What can hang from each mark:
Q_657: Q_110 Q_203 Q_242 Q_939
Q_203: Q_657
Q_242: Q_110 Q_657
Q_596: Q_657
Q_939: Q_809
Q_110: Q_242 Q_657 Q_939

Known rows, with every way that one mark hangs from another:
Q_596[Q_657[Q_110[Q_242 Q_939]]]: [-2.73 -0.13 -0.89  1.66  8.21 -2.50 -3.74 -2.51  0.58  0.38 -1.20 -0.78
  3.23 -2.88 -3.48 -0.48]
Q_596[Q_657[Q_110[Q_939]]]: [-3.35 -0.07  0.09  0.19  6.77 -3.01 -5.73 -1.28  1.91  0.57 -0.73 -1.28
  4.53 -1.21 -3.81 -0.52]
Q_657[Q_110[Q_242 Q_939] Q_203]: [-2.74 -0.14  2.50  0.90  5.82 -1.47 -4.17 -0.91  0.93  0.94 -1.43 -1.73
  0.16 -1.41 -1.72 -2.98]
Q_657[Q_110[Q_242 Q_939[Q_809]] Q_203]: [-3.18 -0.26  2.31  0.08  6.88 -1.27 -3.59 -0.69  1.42  0.47 -3.37 -2.05
  0.07 -2.69 -1.60 -1.89]
Q_242[Q_110[Q_657[Q_939]]]: [-2.63  1.17  2.09 -2.16  2.98 -3.73 -1.08 -0.23  0.98  2.28 -1.25 -0.74
  2.71 -0.53 -2.76 -1.26]
Q_242[Q_657]: [-2.99  0.07  0.83 -0.68  3.64 -1.41 -2.07 -0.16 -0.16  1.22  0.87 -2.69
  4.32 -2.48 -0.85 -1.39]
Q_110[Q_242[Q_657[Q_203]] Q_939[Q_809]]: [-2.25 -0.34  2.22  0.96  5.50 -0.68 -2.89 -0.56  0.80  1.12 -2.75 -2.11
  0.43 -4.06 -1.15 -2.42]
Q_203[Q_657[Q_242[Q_110]]]: [-1.80 -0.69  2.55 -3.93  2.70 -2.02 -2.73 -0.48  2.00  1.44 -3.16 -0.61
  2.05 -0.53 -0.41 -0.04]
Q_596[Q_657[Q_203 Q_242 Q_939[Q_809]]]: [-0.51  0.33  4.09 -1.84  4.60 -5.26 -2.30  0.11  4.45 -1.13 -6.51 -1.45
  2.75 -2.07 -3.27 -0.48]
Q_203[Q_657[Q_110]]: [-3.30 -0.20  2.26 -3.19  3.29 -1.82 -2.08 -0.46 -0.29  1.00 -0.49 -2.17
  3.58 -0.86 -1.14  0.25]
Q_657[Q_110 Q_203 Q_242]: [-2.35  0.37  3.00 -1.87  2.47 -3.10 -3.48 -0.18  3.82 -1.09 -2.36 -2.16
  1.46  0.42 -0.42 -1.79]
Q_939[Q_809]: [-3.66 -0.55  1.46 -1.43  7.36 -1.24 -3.40  0.76 -0.08  1.22 -2.45 -2.38
  5.27 -3.50 -1.84 -1.20]
Q_203[Q_657[Q_110[Q_242] Q_939[Q_809]]]: [-2.48  0.68  3.09 -3.51  4.13 -2.39  2.53 -1.32 -0.65  0.82 -3.94 -1.91
  1.06 -3.03 -0.95  2.05]
Q_596[Q_657[Q_242]]: [-1.57 -0.24  0.24 -0.15  6.27 -3.30 -4.28 -1.52  2.13 -0.52 -2.70 -0.85
  5.64 -2.11 -2.57 -0.71]
Q_242[Q_110]: [-2.74 -0.84  1.24 -1.90  5.64 -1.87 -3.99  0.73  1.03  2.30 -0.74 -1.55
  3.69 -1.69 -2.47 -1.65]
Q_657[Q_110[Q_939] Q_203 Q_242]: [-2.84 -0.03  3.68 -0.81  3.67 -2.44 -5.84 -0.22  4.16 -0.27 -3.19 -1.68
  0.73  0.99 -0.79 -2.46]
Q_203[Q_657[Q_110 Q_242 Q_939[Q_809]]]: [-2.50  0.74  4.17 -5.28  1.98 -3.60  0.96 -0.67  2.44 -0.39 -5.81 -1.83
  1.48 -0.43  0.03  2.42]

Rows:
[-1.26 -0.54  0.19 -1.65  5.21 -3.90 -4.22 -1.12  3.82  0.26 -3.04 -0.05
  4.14 -1.53 -2.84 -0.01] | Q_596[Q_657[Q_242[Q_110]]]
[-1.64  1.11  3.88 -2.33  1.67 -4.28 -1.83  0.51  2.34  1.73 -1.63 -1.06
  1.07 -0.01 -3.28 -2.79] | Q_242[Q_110[Q_657[Q_203 Q_939]]]
[-2.94  0.65  2.91  0.93  3.67 -1.78 -6.14 -1.23  2.20  0.38 -2.94 -0.81
  2.04  0.34 -1.00 -4.16] | Q_110[Q_657[Q_203 Q_242] Q_939]
[-2.01  0.81  3.86 -1.93  4.46 -3.52  0.76 -0.03  1.57 -0.05 -3.90 -2.32
 -0.08 -2.54 -1.80 -0.48] | Q_657[Q_110[Q_242] Q_203 Q_939[Q_809]]
[-2.62  0.73  2.28 -1.78  0.84 -2.73 -1.72  0.04  2.35 -0.14  0.64 -3.28
  1.36 -0.94 -0.73 -1.37] | Q_242[Q_657[Q_110 Q_203]]
[-1.65 -0.14  4.67 -3.34  2.20 -3.02 -0.80 -0.34  0.99  0.80 -4.10 -1.35
  2.69 -0.43 -0.70 -0.19] | Q_203[Q_657[Q_242 Q_939]]
[-1.01 -0.99  2.41 -1.55  5.99 -3.90 -6.72 -0.03  6.03  0.40 -6.17 -0.25
  1.51 -1.67 -3.54 -1.28] | Q_596[Q_657[Q_203 Q_242[Q_110[Q_939[Q_809]]]]]
[-1.04  0.71  3.61 -1.22  3.23 -2.91  1.81 -0.08  0.91  0.55 -3.28 -2.63
 -0.01 -4.15 -1.25 -1.21] | Q_110[Q_242[Q_657[Q_203 Q_939[Q_809]]]]
[-3.24  1.32  2.18 -3.71  1.95 -3.73  1.72 -0.09  2.01  0.07 -1.95 -3.18
  1.91 -2.10 -0.81  2.02] | Q_242[Q_657[Q_110 Q_939[Q_809]]]
[-1.45  1.02  1.88 -2.05  3.42 -5.82 -0.97 -1.50  3.71 -1.43 -3.38 -1.00
  3.37 -0.26 -2.51  1.56] | Q_596[Q_657[Q_110 Q_242 Q_939]]
[-1.55  0.78  3.38 -2.77  4.31 -5.69 -1.32  0.30  3.82 -0.88 -3.72 -2.29
  2.37 -1.91 -4.27  0.27] | Q_596[Q_657[Q_110 Q_203 Q_939[Q_809]]]
[-1.72  0.55  4.43 -2.45  1.95 -3.49  0.05  1.47  2.25  0.60 -3.04 -3.27
  1.39 -2.45 -1.97 -1.22] | Q_242[Q_657[Q_203 Q_939[Q_809]]]
[-3.18 -0.36  1.63 -0.71  5.48 -0.53 -2.46 -1.97 -1.25  1.58 -1.40 -1.23
  1.48 -1.73 -0.94 -0.58] | Q_203[Q_657[Q_110[Q_242 Q_939]]]
[-3.62 -0.29  0.43  0.96  7.27 -0.93 -3.64 -1.56 -0.45  1.28 -0.92 -1.51
  2.12 -2.01 -1.24 -1.60] | Q_657[Q_110[Q_242 Q_939]]
[-0.80 -0.22  2.23  0.08  4.70 -4.05 -4.90 -0.78  3.43 -0.98 -3.12 -1.23
  3.88 -1.57 -2.98 -2.15] | Q_596[Q_657[Q_203 Q_242]]
[-3.06  0.28  2.69 -0.80  1.86 -2.27 -4.07  0.05  2.84  0.50  0.03 -2.85
  0.65 -0.38 -1.30 -2.21] | Q_242[Q_657[Q_110[Q_939] Q_203]]
[-2.45 -0.27  1.90  0.15  5.46 -3.59 -6.50 -0.48  3.30  0.24 -1.18 -1.63
  2.59 -0.95 -4.40 -2.06] | Q_596[Q_657[Q_110[Q_939] Q_203]]
